Each row comes from the steps of one walk. Every step used is in the known rows, and no mark comes twice. Write the walk behind each row, first mark first.
In the rows, zero is written as 128.
Known rows:
fabopa -> feduzu: [157 146 122 128 113 153 121 127  84 146 101 158 118 132 147 117 123 112
 121 133 144  65 132  78  67 129  94 137 121 141 138 144 121 185 172 185
 136  98 150 155 126 127 123 145 117 118 130 118 125 162 123 141 149 127
 124  97 101 116 119  95 127 116  79 145 151  60  90 126 106 137 134]
fabopa -> lesasu: [134 138 123 131 112 143 108 126  94 154 108 152 114 139 141 108 123 123
 122 142 138  72 129  62  69 112  89 128 111 136 114 135 123 185 166 184
 143 116 157 160 139 117 150 136 106 116 117 149 141 165 105 153 134 140
 137  94 109 114 106  92 140 144  87 125 150  74 105 117 106 124 117]
pugaz -> feduzu -> vogum -> panimi: [175 153  87 118 123 164 131 162  91 130  92 142 164 101 126 110 113 134
 111 105 154  68 117  87  61 145  94 137 160 162 126 143 149 164 147 168
 142 116 154 146 166 129 137 144 127 141 106 113 147 171 104 120 133 120
 131  88 110 122  71  94 124 108  83 126 169  64  81 141  92 134 140]
vogum -> panimi: [173 141 107 111 110 156 140 160  98 148  91 144 121 128 138 103 116 115
 133 124 150  78 109  80  75 116 102 111 134 155 120 146 130 149 156 178
 117 127 146 159 137 121 142 131 113 137 112 135 149 176 100 132 140 127
 129  86 110 124  79  82 128 120 108 140 147  80  96 125 105 150 138]
pugaz -> feduzu -> vogum -> panimi -> lesasu: [169 148 102 136 124 155 127 167 103 146 100 140 178  97 126 113 129 121
 107 118 153  83 116  87  60 147 103 135 164 155 112 159 149 159 139 152
 150 102 157 161 177 123 138 132 110 138 104 142 157 156 103 139 124 125
 143  95 129 129  69  93 133 116  65 117 164  64 100 139 101 128 137]
fabopa -> lesasu -> vasob -> panimi -> pesep: [139 150  88 162  91 142 130 178  99 160  79 153 121 162 137 100 137 107
 142 138 135  80 148  70  56 141 107 109 117 149  91 120 122 191 152 193
 151  97 126 189 183 131 139 114  71 125 106 166 135 192 112 169 138 124
 144  99 113 131 119  92 118 127  90 123 123  91 123 120 139 114 114]
fabopa -> lesasu -> vasob -> panimi -> vogum -> feduzu: [155 201  67 148  94 162 136 186  90 126  47 128 122 129 122 120 144 119
 138 128 117  48 126  68  64 166  70 124 149 142 116 129 131 167 153 186
 160  82 148 196 206 122 137 138 101 133 116 147 137 177 122 177 129  99
 140 103 100 115 110  97 117  90  64 136 142  64 104 143 138 117 109]
feduzu -> vogum -> panimi -> lesasu: [185 137 101 114 108 163 124 171 114 148 100 149 158 112 129 111 132 105
 114 134 143  93 101  78  67 125 113 121 152 151 105 150 145 163 138 150
 126 104 145 162 175 118 145 120 109 145  99 150 157 166 104 135 132 134
 135  92 127 125  66  94 134 127  80 118 148  77 114 130 112 139 125]
pugaz -> feduzu -> lesasu -> vasob -> panimi: [124 159  95 158 110 139 111 152  72 131  84 159 148 133 122 116 117 146
 113 108 129  38 161  72  46 164  75 121 139 143 113 119 120 181 158 198
 166 102 156 181 169 116 149 140  91 145 118 135 150 195 111 176 124 127
 175 117 123 137 117  81 103  94  83 104 159  56 104 126 127 105 119]
fabopa -> lesasu -> vasob -> panimi -> feduzu -> vogum: [146 174  62 152  88 154 121 173  75 133  72 146 144 134 120 117 134 120
 127 128 114  43 136  82  66 171  85 139 141 146 112 117 132 194 137 190
 157  75 123 179 207 117 136 132  91 137 117 146 145 183 127 180 143 124
 150  94 114 123 106  96 100  96  62 112 138  59 116 130 132 107 101]
panimi -> vogum -> feduzu: [181 180  95 109 119 168 147 159  98 132  72 129 118 114 133 116 144 112
 126 120 143  73 101  68  72 136  94 129 146 154 145 158 138 134 161 169
 128 109 146 155 140 115 121 148 126 116 123 117 130 138 114 133 123  99
 108  98  89 114  85 108 160 107  80 165 160  63  71 147 118 155 132]
lesasu -> vasob -> panimi -> vogum -> feduzu: [172 199  65 126  93 177 154 205  82 124  49 133 125 127 117 118 142 112
 134 114 127  61 126  78  66 163  83 124 157 159 134 143 132 144 145 186
 146  98 138 187 185 123 132 144 111 138 116 130 133 183 124 163 137  88
 129 107  90 130 101  96 130  84  78 152 154  56  91 143 136 140 116]
punad -> panimi: [157 154 105 115 112 148 120 145  79 158 113 170 122 129 128  98 105  94
 132 123 148  70 128  74  71 119 108 117 130 152 131 132 121 155 164 178
 139 143 165 153 143 124 155 136 105 123 112 142 142 189 113 138 144 133
 130 103 106 122 101  80 118 130  96 143 148  66  78 104 103 147 122]
fabopa -> feduzu -> lesasu -> vasob -> panimi -> vogum: [153 182  74 149  86 151 119 179  88 119  56 149 151 138 126 128 139 135
 125 125 124  47 133  85  52 177  67 122 147 148 120 122 119 192 149 172
 159  72 151 198 197 126 132 134 106 155 116 133 143 201 121 168 140 122
 148 106 129 127 125  92  96  87  75 114 128  74 106 123 150 110  99]
punad -> panimi -> fabopa: [164 161  97 120  99 160 122 140  84 162  80 162 129 116 131 104 104  86
 127 115 155  72 129  75  60 140 114 121 129 166 138 140 121 141 164 172
 145 118 152 137 140 124 153 124 105 127 122 133 153 191 111 156 124 130
 125  82 128 132  97  78 122 122  87 156 152  64  88 103 103 144 137]
pugaz -> feduzu -> vogum -> panimi -> fabopa -> lesasu -> vasob: [161 172  61 154 104 149 115 168  94 117  54 134 167 102 128 125 111 134
 108 107 138  55 125  87  47 177  86 144 145 166 105 139 141 180 140 183
 175  69 133 146 223 141 129 129 114 154  93 122 153 176 108 183 110 121
 159  81 135 128 100  75 109  99  64 110 157  64 111 139 104 102 147]
panimi -> vogum -> feduzu -> pugaz: [174 176  81 109 118 168 125 152  94 122  80 120 130 112 141 124 133 121
 104 112 127  74 120  81  68 142  84 125 150 154 135 148 133 153 170 167
 126 102 163 155 126 128 130 148 115 137 123 121 139 127 114 134 138  77
 118 102  91 116  87 120 159  98  67 156 151  47  78 149 128 136 145]
vasob -> lesasu: [144 132 132 119 112 145 125 130  82 146 111 160 109 149 138 105 124 121
 121 134 138  61 148  50  63 116  94 128 120 132 110 147 113 178 176 181
 131 122 151 171 110 128 143 141 114 133 133 147 147 167 100 148 131 140
 147  98 114 118  99 100 148 130  84 131 155  78 109 118 115 128  98]
lesasu -> vasob: [143 140 106 124 100 141 129 147  80 148  86 152  89 152 136 108 124 119
 125 125 123  69 132  71  66 112 110 122 116 143 122 132 119 173 164 199
 127 110 131 145 142 114 134 143 112 127 113 131 133 173 119 160 137 125
 135 109  96 122 108  87 121 124 106 133 160  71  97 111 111 150 123]
lesasu -> vasob -> panimi -> fabopa -> feduzu: [162 181  75 155  78 167 125 166  72 143  47 160 123 138 131 121 118 100
 124 114 137  43 147  91  49 179  84 136 132 152 137 139 113 178 152 199
 159  70 124 176 170 140 126 135  92 142 123 121 132 203 131 186 127 116
 141  91 125 132 138  83  99  83  73 147 144  45 114 118 107 120 128]
punad -> panimi -> vogum -> feduzu -> lesasu -> vasob: [163 189  63 125 106 145 115 167  95 122  53 151 141 125 133 120 122 124
 125 117 122  48 124  65  60 161  92 112 144 161 134 114 130 162 157 177
 153  98 161 168 195 119 143 137 107 135 115 130 143 182 112 172 122 117
 141 119 101 132  83  75 107 101  74 119 148  69  69 129 144 122 129]
feduzu -> vogum -> panimi -> vasob -> lesasu: [170 135  87 100  97 159 141 174 106 128  71 135 153 128 126 109 120 117
 126 132 129  84 113  60  53 142  98 137 146 138  98 147 128 194 159 187
 141  97 134 182 168 132 132 131 128 165  99 140 161 174  89 142 132 124
 139  82 119 132  84  92 113 123  95 104 160  78 129 134 125 119 107]

Write each row's walk:
[153 177  81 116  76 165 153 205  84 140  70 142 110 136 113 109 145 115
 141 121 133  63 121  87  67 144  95 112 154 153 121 130 126 159 146 175
 141 109 132 183 179 119 146 127 117 148 112 143 133 189 121 150 143 107
 131 104 109 125 118  89 119  94 100 136 139  72 104 117 136 150 100]
lesasu -> vasob -> panimi -> vogum
[171 159  81 139 112 144 126 178  92 134  79 144 166 112 126 120 129 123
 108 112 132  82 120  87  59 152 102 135 156 152 106 142 152 171 131 169
 152  82 147 155 202 123 133 134 111 147  91 136 152 166 109 160 119 120
 154 109 113 138  89  79 119 105  66 100 161  57 109 142 119 124 138]
pugaz -> feduzu -> vogum -> panimi -> lesasu -> vasob
[167 166  63 133  92 158 104 168 108 128  45 139 153 119 129 118 117 128
 121 112 128  64 113  77  54 148 100 133 135 168  96 123 137 191 147 181
 153  63 124 150 216 133 135 121 110 159  95 139 154 187 106 178 119 130
 144  77 135 124  95  78  95 121  69 113 145  79 121 135 111 116 122]
feduzu -> vogum -> panimi -> fabopa -> lesasu -> vasob
[175 147  87 116 100 164 136 166 103 117  68 135 170 130 133 126 121 122
 118 134 121  69 123  71  51 164  79 159 145 136 103 147 132 214 168 189
 152  72 136 191 173 145 117 137 128 165 106 126 156 180  97 147 138 123
 127  83 114 124  95  97 106 101  70 113 153  65 119 145 136 111 113]
fabopa -> feduzu -> vogum -> panimi -> vasob -> lesasu
[138 137 111 115  98 146 130 147  91 148  86 159 134 144 128 101 107  94
 129 137 131  67 137  57  62 133 103 120 129 129 113 135 107 185 175 191
 157 113 151 180 145 125 151 132 107 137 107 150 150 189  97 160 133 140
 138 102 105 141 109  79 116 127  89 118 147  68 109 110 137 124 110]
punad -> panimi -> vasob -> lesasu
[128 164  99 147  86 148 110 153  85 149  86 153 113 154 124 108 124 113
 136 133 123  53 141  69  66 138  86 119 117 135 101 116 112 191 156 198
 166 102 144 195 187 122 151 131  89 135 110 152 144 201 117 179 143 132
 155 103 115 127 124  82 105 120  87 117 137  68 124 111 125 112 100]
fabopa -> lesasu -> vasob -> panimi
[152 149 120 137  99 161 124 163  94 169 106 157 132 128 119  99 141  92
 129 130 151  73 131  72  63 130 103 117 137 135 115 151 124 154 138 161
 146 112 155 191 141 110 157 127  77 130 123 163 150 179 114 152 137 128
 147 105 128 132 103  96 134 123  83 135 144  68 124 114 121 133 108]
vasob -> panimi -> lesasu
[150 171  78 129  81 147 125 189  94 132  68 146 132 138 116 117 143 136
 135 124 120  53 125  72  52 153  90 102 149 148 109 120 123 173 145 170
 143 102 149 198 192 117 141 124 102 155 113 146 150 204 113 163 135 120
 159 109 125 130 108  89 106 104  92 108 132  79 106 118 143 118  93]
feduzu -> lesasu -> vasob -> panimi -> vogum
[172 157  90 123 111 171 148 165  91 150  80 136 135 114 136 107 116  99
 134 118 149  75 112  78  81 141 108 124 142 162 132 156 138 146 152 177
 116 116 122 154 139 122 139 136 101 121 129 130 135 166  98 129 132 120
 128  86 100 123  78  88 125 101  99 148 159  57  84 141 112 141 150]
vogum -> panimi -> feduzu
[174 149  89 124  95 154 120 180 105 140  73 144 139 131 132 114 136 112
 120 126 121  81 106  80  59 129 119 122 142 152 100 132 143 176 132 168
 137  89 133 162 195 121 137 119 105 152  94 154 156 169 115 157 137 133
 144 108 121 132  81  83 118 124  81 106 151  76 124 126 125 140 122]
feduzu -> vogum -> panimi -> lesasu -> vasob
[150 145 102 110  97 145 139 157  96 155  86 151 128 127 138 107 111  83
 131 130 135  89 113  79  65 128 111 121 122 142 127 126 119 169 159 196
 143 117 145 152 149 123 153 134 119 132 101 143 143 188 104 152 142 131
 121 102  97 132 110  73 107 128 111 133 157  56  93 107 119 143 131]
punad -> panimi -> vasob
[133 154  99 141  92 136 109 130  92 144  59 147 105 141 138 117 128 117
 124 127 130  63 133  61  58 132  98 124 103 141 109 131 121 183 163 192
 152  76 125 152 176 125 135 124  97 130 107 140 139 176 116 198 114 133
 146  89 129 134 123  81 122 127  80 123 152  70 127 117 111 119 133]
panimi -> fabopa -> lesasu -> vasob
[153 139  90 119 113 154 147 167 100 119  81 138 176 113 124 113 118 134
 112 119 133  75 120  71  47 163  84 152 158 141 100 153 137 185 153 185
 160  89 137 175 171 137 132 141 127 159 100 129 161 175  88 151 118 115
 146  90 109 135  88  90 119 104  76 104 174  61 114 144 123 109 124]
pugaz -> feduzu -> vogum -> panimi -> vasob -> lesasu
[159 172  94 157  95 162  97 141  90 138  67 161 160 124 124 123 110 131
 125 113 154  46 143  78  40 181  71 139 134 151 126 139 112 188 164 175
 161  72 155 185 146 124 140 131  84 140 128 125 158 198 114 170 120 139
 149  83 146 133 118  89 109  96  68 132 133  56 116 124 119  93 122]
vasob -> panimi -> fabopa -> feduzu -> lesasu
[190 155  89 117 106 167 117 157  93 127  87 148 159 116 134 124 109 124
 113 120 141  71 112  94  64 146  93 145 151 158 127 139 139 188 150 173
 136 106 153 156 169 131 125 135 127 146 102 116 147 172 113 125 157 123
 122  79 111 109  84  98 108 103  78 131 147  64  90 139 105 135 130]
fabopa -> feduzu -> vogum -> panimi
[155 148 101 127 127 152 128 143  82 136 119 157 146 112 133 119 119 138
 100 111 143  69 131  84  58 136  93 146 147 156 138 141 140 172 153 173
 146 119 153 135 148 118 130 142 127 125 111 110 140 153 121 139 127 117
 128  96 105 114  95 103 139 117  73 135 173  57  83 131  92 132 118]
pugaz -> feduzu -> vogum
[188 163  76 133 114 167 130 165  94 130  69 140 177  85 124 117 105 131
 110  93 163  73 114  89  49 167 101 143 164 176 129 157 147 150 143 171
 146  94 140 134 175 131 131 138 129 158 106 109 149 175 100 145 113 116
 132  73 126 129  83  93 126 100  69 140 169  62  92 144  89 125 149]
pugaz -> feduzu -> vogum -> panimi -> fabopa
[183 159  89 125 104 162 114 139  88 126  73 158 145 116 138 132 118 121
 107 111 146  71 121  85  50 156  93 157 134 159 145 151 134 177 157 163
 150  76 134 138 153 131 106 141 120 137 120 109 144 162 131 155 129 122
 118  77 124 115 106 104 125 109  61 141 153  50 103 133  90 124 130]
panimi -> fabopa -> feduzu -> vogum
[166 156  88 117 116 162 136 150  79 139  95 146 135 121 131 122 124 118
 115 114 137  70 116  83  69 140 112 146 140 159 138 144 138 170 147 176
 125  98 117 141 148 114 126 143 122 118 124 124 135 150 119 135 138 121
 130  93 101 113  86 110 136 116  76 136 160  55  86 129 104 139 117]
panimi -> feduzu -> vogum
[129 167  77 157  95 155 106 151  74 138  83 135 134 142 133 114 123 116
 118 131 115  37 157  88  70 168  68 121 128 144  97 115 115 204 155 195
 157  76 138 185 174 127 153 146  72 141 124 145 144 175 107 178 137 118
 158 109 111 138 131 108 109  88  68 118 131  38 126 132 142  92 124]
fabopa -> lesasu -> vasob -> panimi -> feduzu -> pugaz
[157 165  86 137  84 168 136 174  78 151  55 148 107 133 124 108 123  93
 134 109 140  57 139  80  56 147 101 122 128 155 121 129 111 161 149 192
 144  93 126 166 161 125 139 133  95 143 115 138 144 202 123 179 119 124
 140  93 134 141 123  86 112  96  90 141 147  60 113 110 114 130 122]
lesasu -> vasob -> panimi -> fabopa
[134 165  91 154  90 146  98 148  75 133  74 163 133 150 135 118 119 132
 124 126 121  37 158  72  50 166  70 123 129 139 119 116 116 203 163 204
 158  83 150 196 170 121 137 138  90 149 119 133 149 205 119 174 144 132
 159 111 122 129 130  84  91 101  78 110 145  60 114 120 138 103 108]
fabopa -> feduzu -> lesasu -> vasob -> panimi
[172 147  83 120 116 158 147 178 103 130  73 127 167 102 127 119 116 127
 111 108 138  87 102  99  55 154  99 147 159 149 112 143 149 170 148 183
 151  91 132 151 179 122 131 138 136 154  88 115 151 167  99 141 134 108
 135  92 102 126  89  85 116 106  93 116 176  60  91 141 104 128 147]
pugaz -> feduzu -> vogum -> panimi -> vasob
[146 156  89 138 112 149 103 134  82 145  93 159 155 128 133 113 102 110
 123 131 144  50 131  57  67 155 105 120 137 156 132 125 121 172 165 182
 136 115 154 162 150 111 153 133  96 119 137 136 153 178  99 155 132 144
 150 101 118 134  84  83 117 119  83 124 148  61  71 118 123 121 123]
punad -> panimi -> feduzu -> lesasu
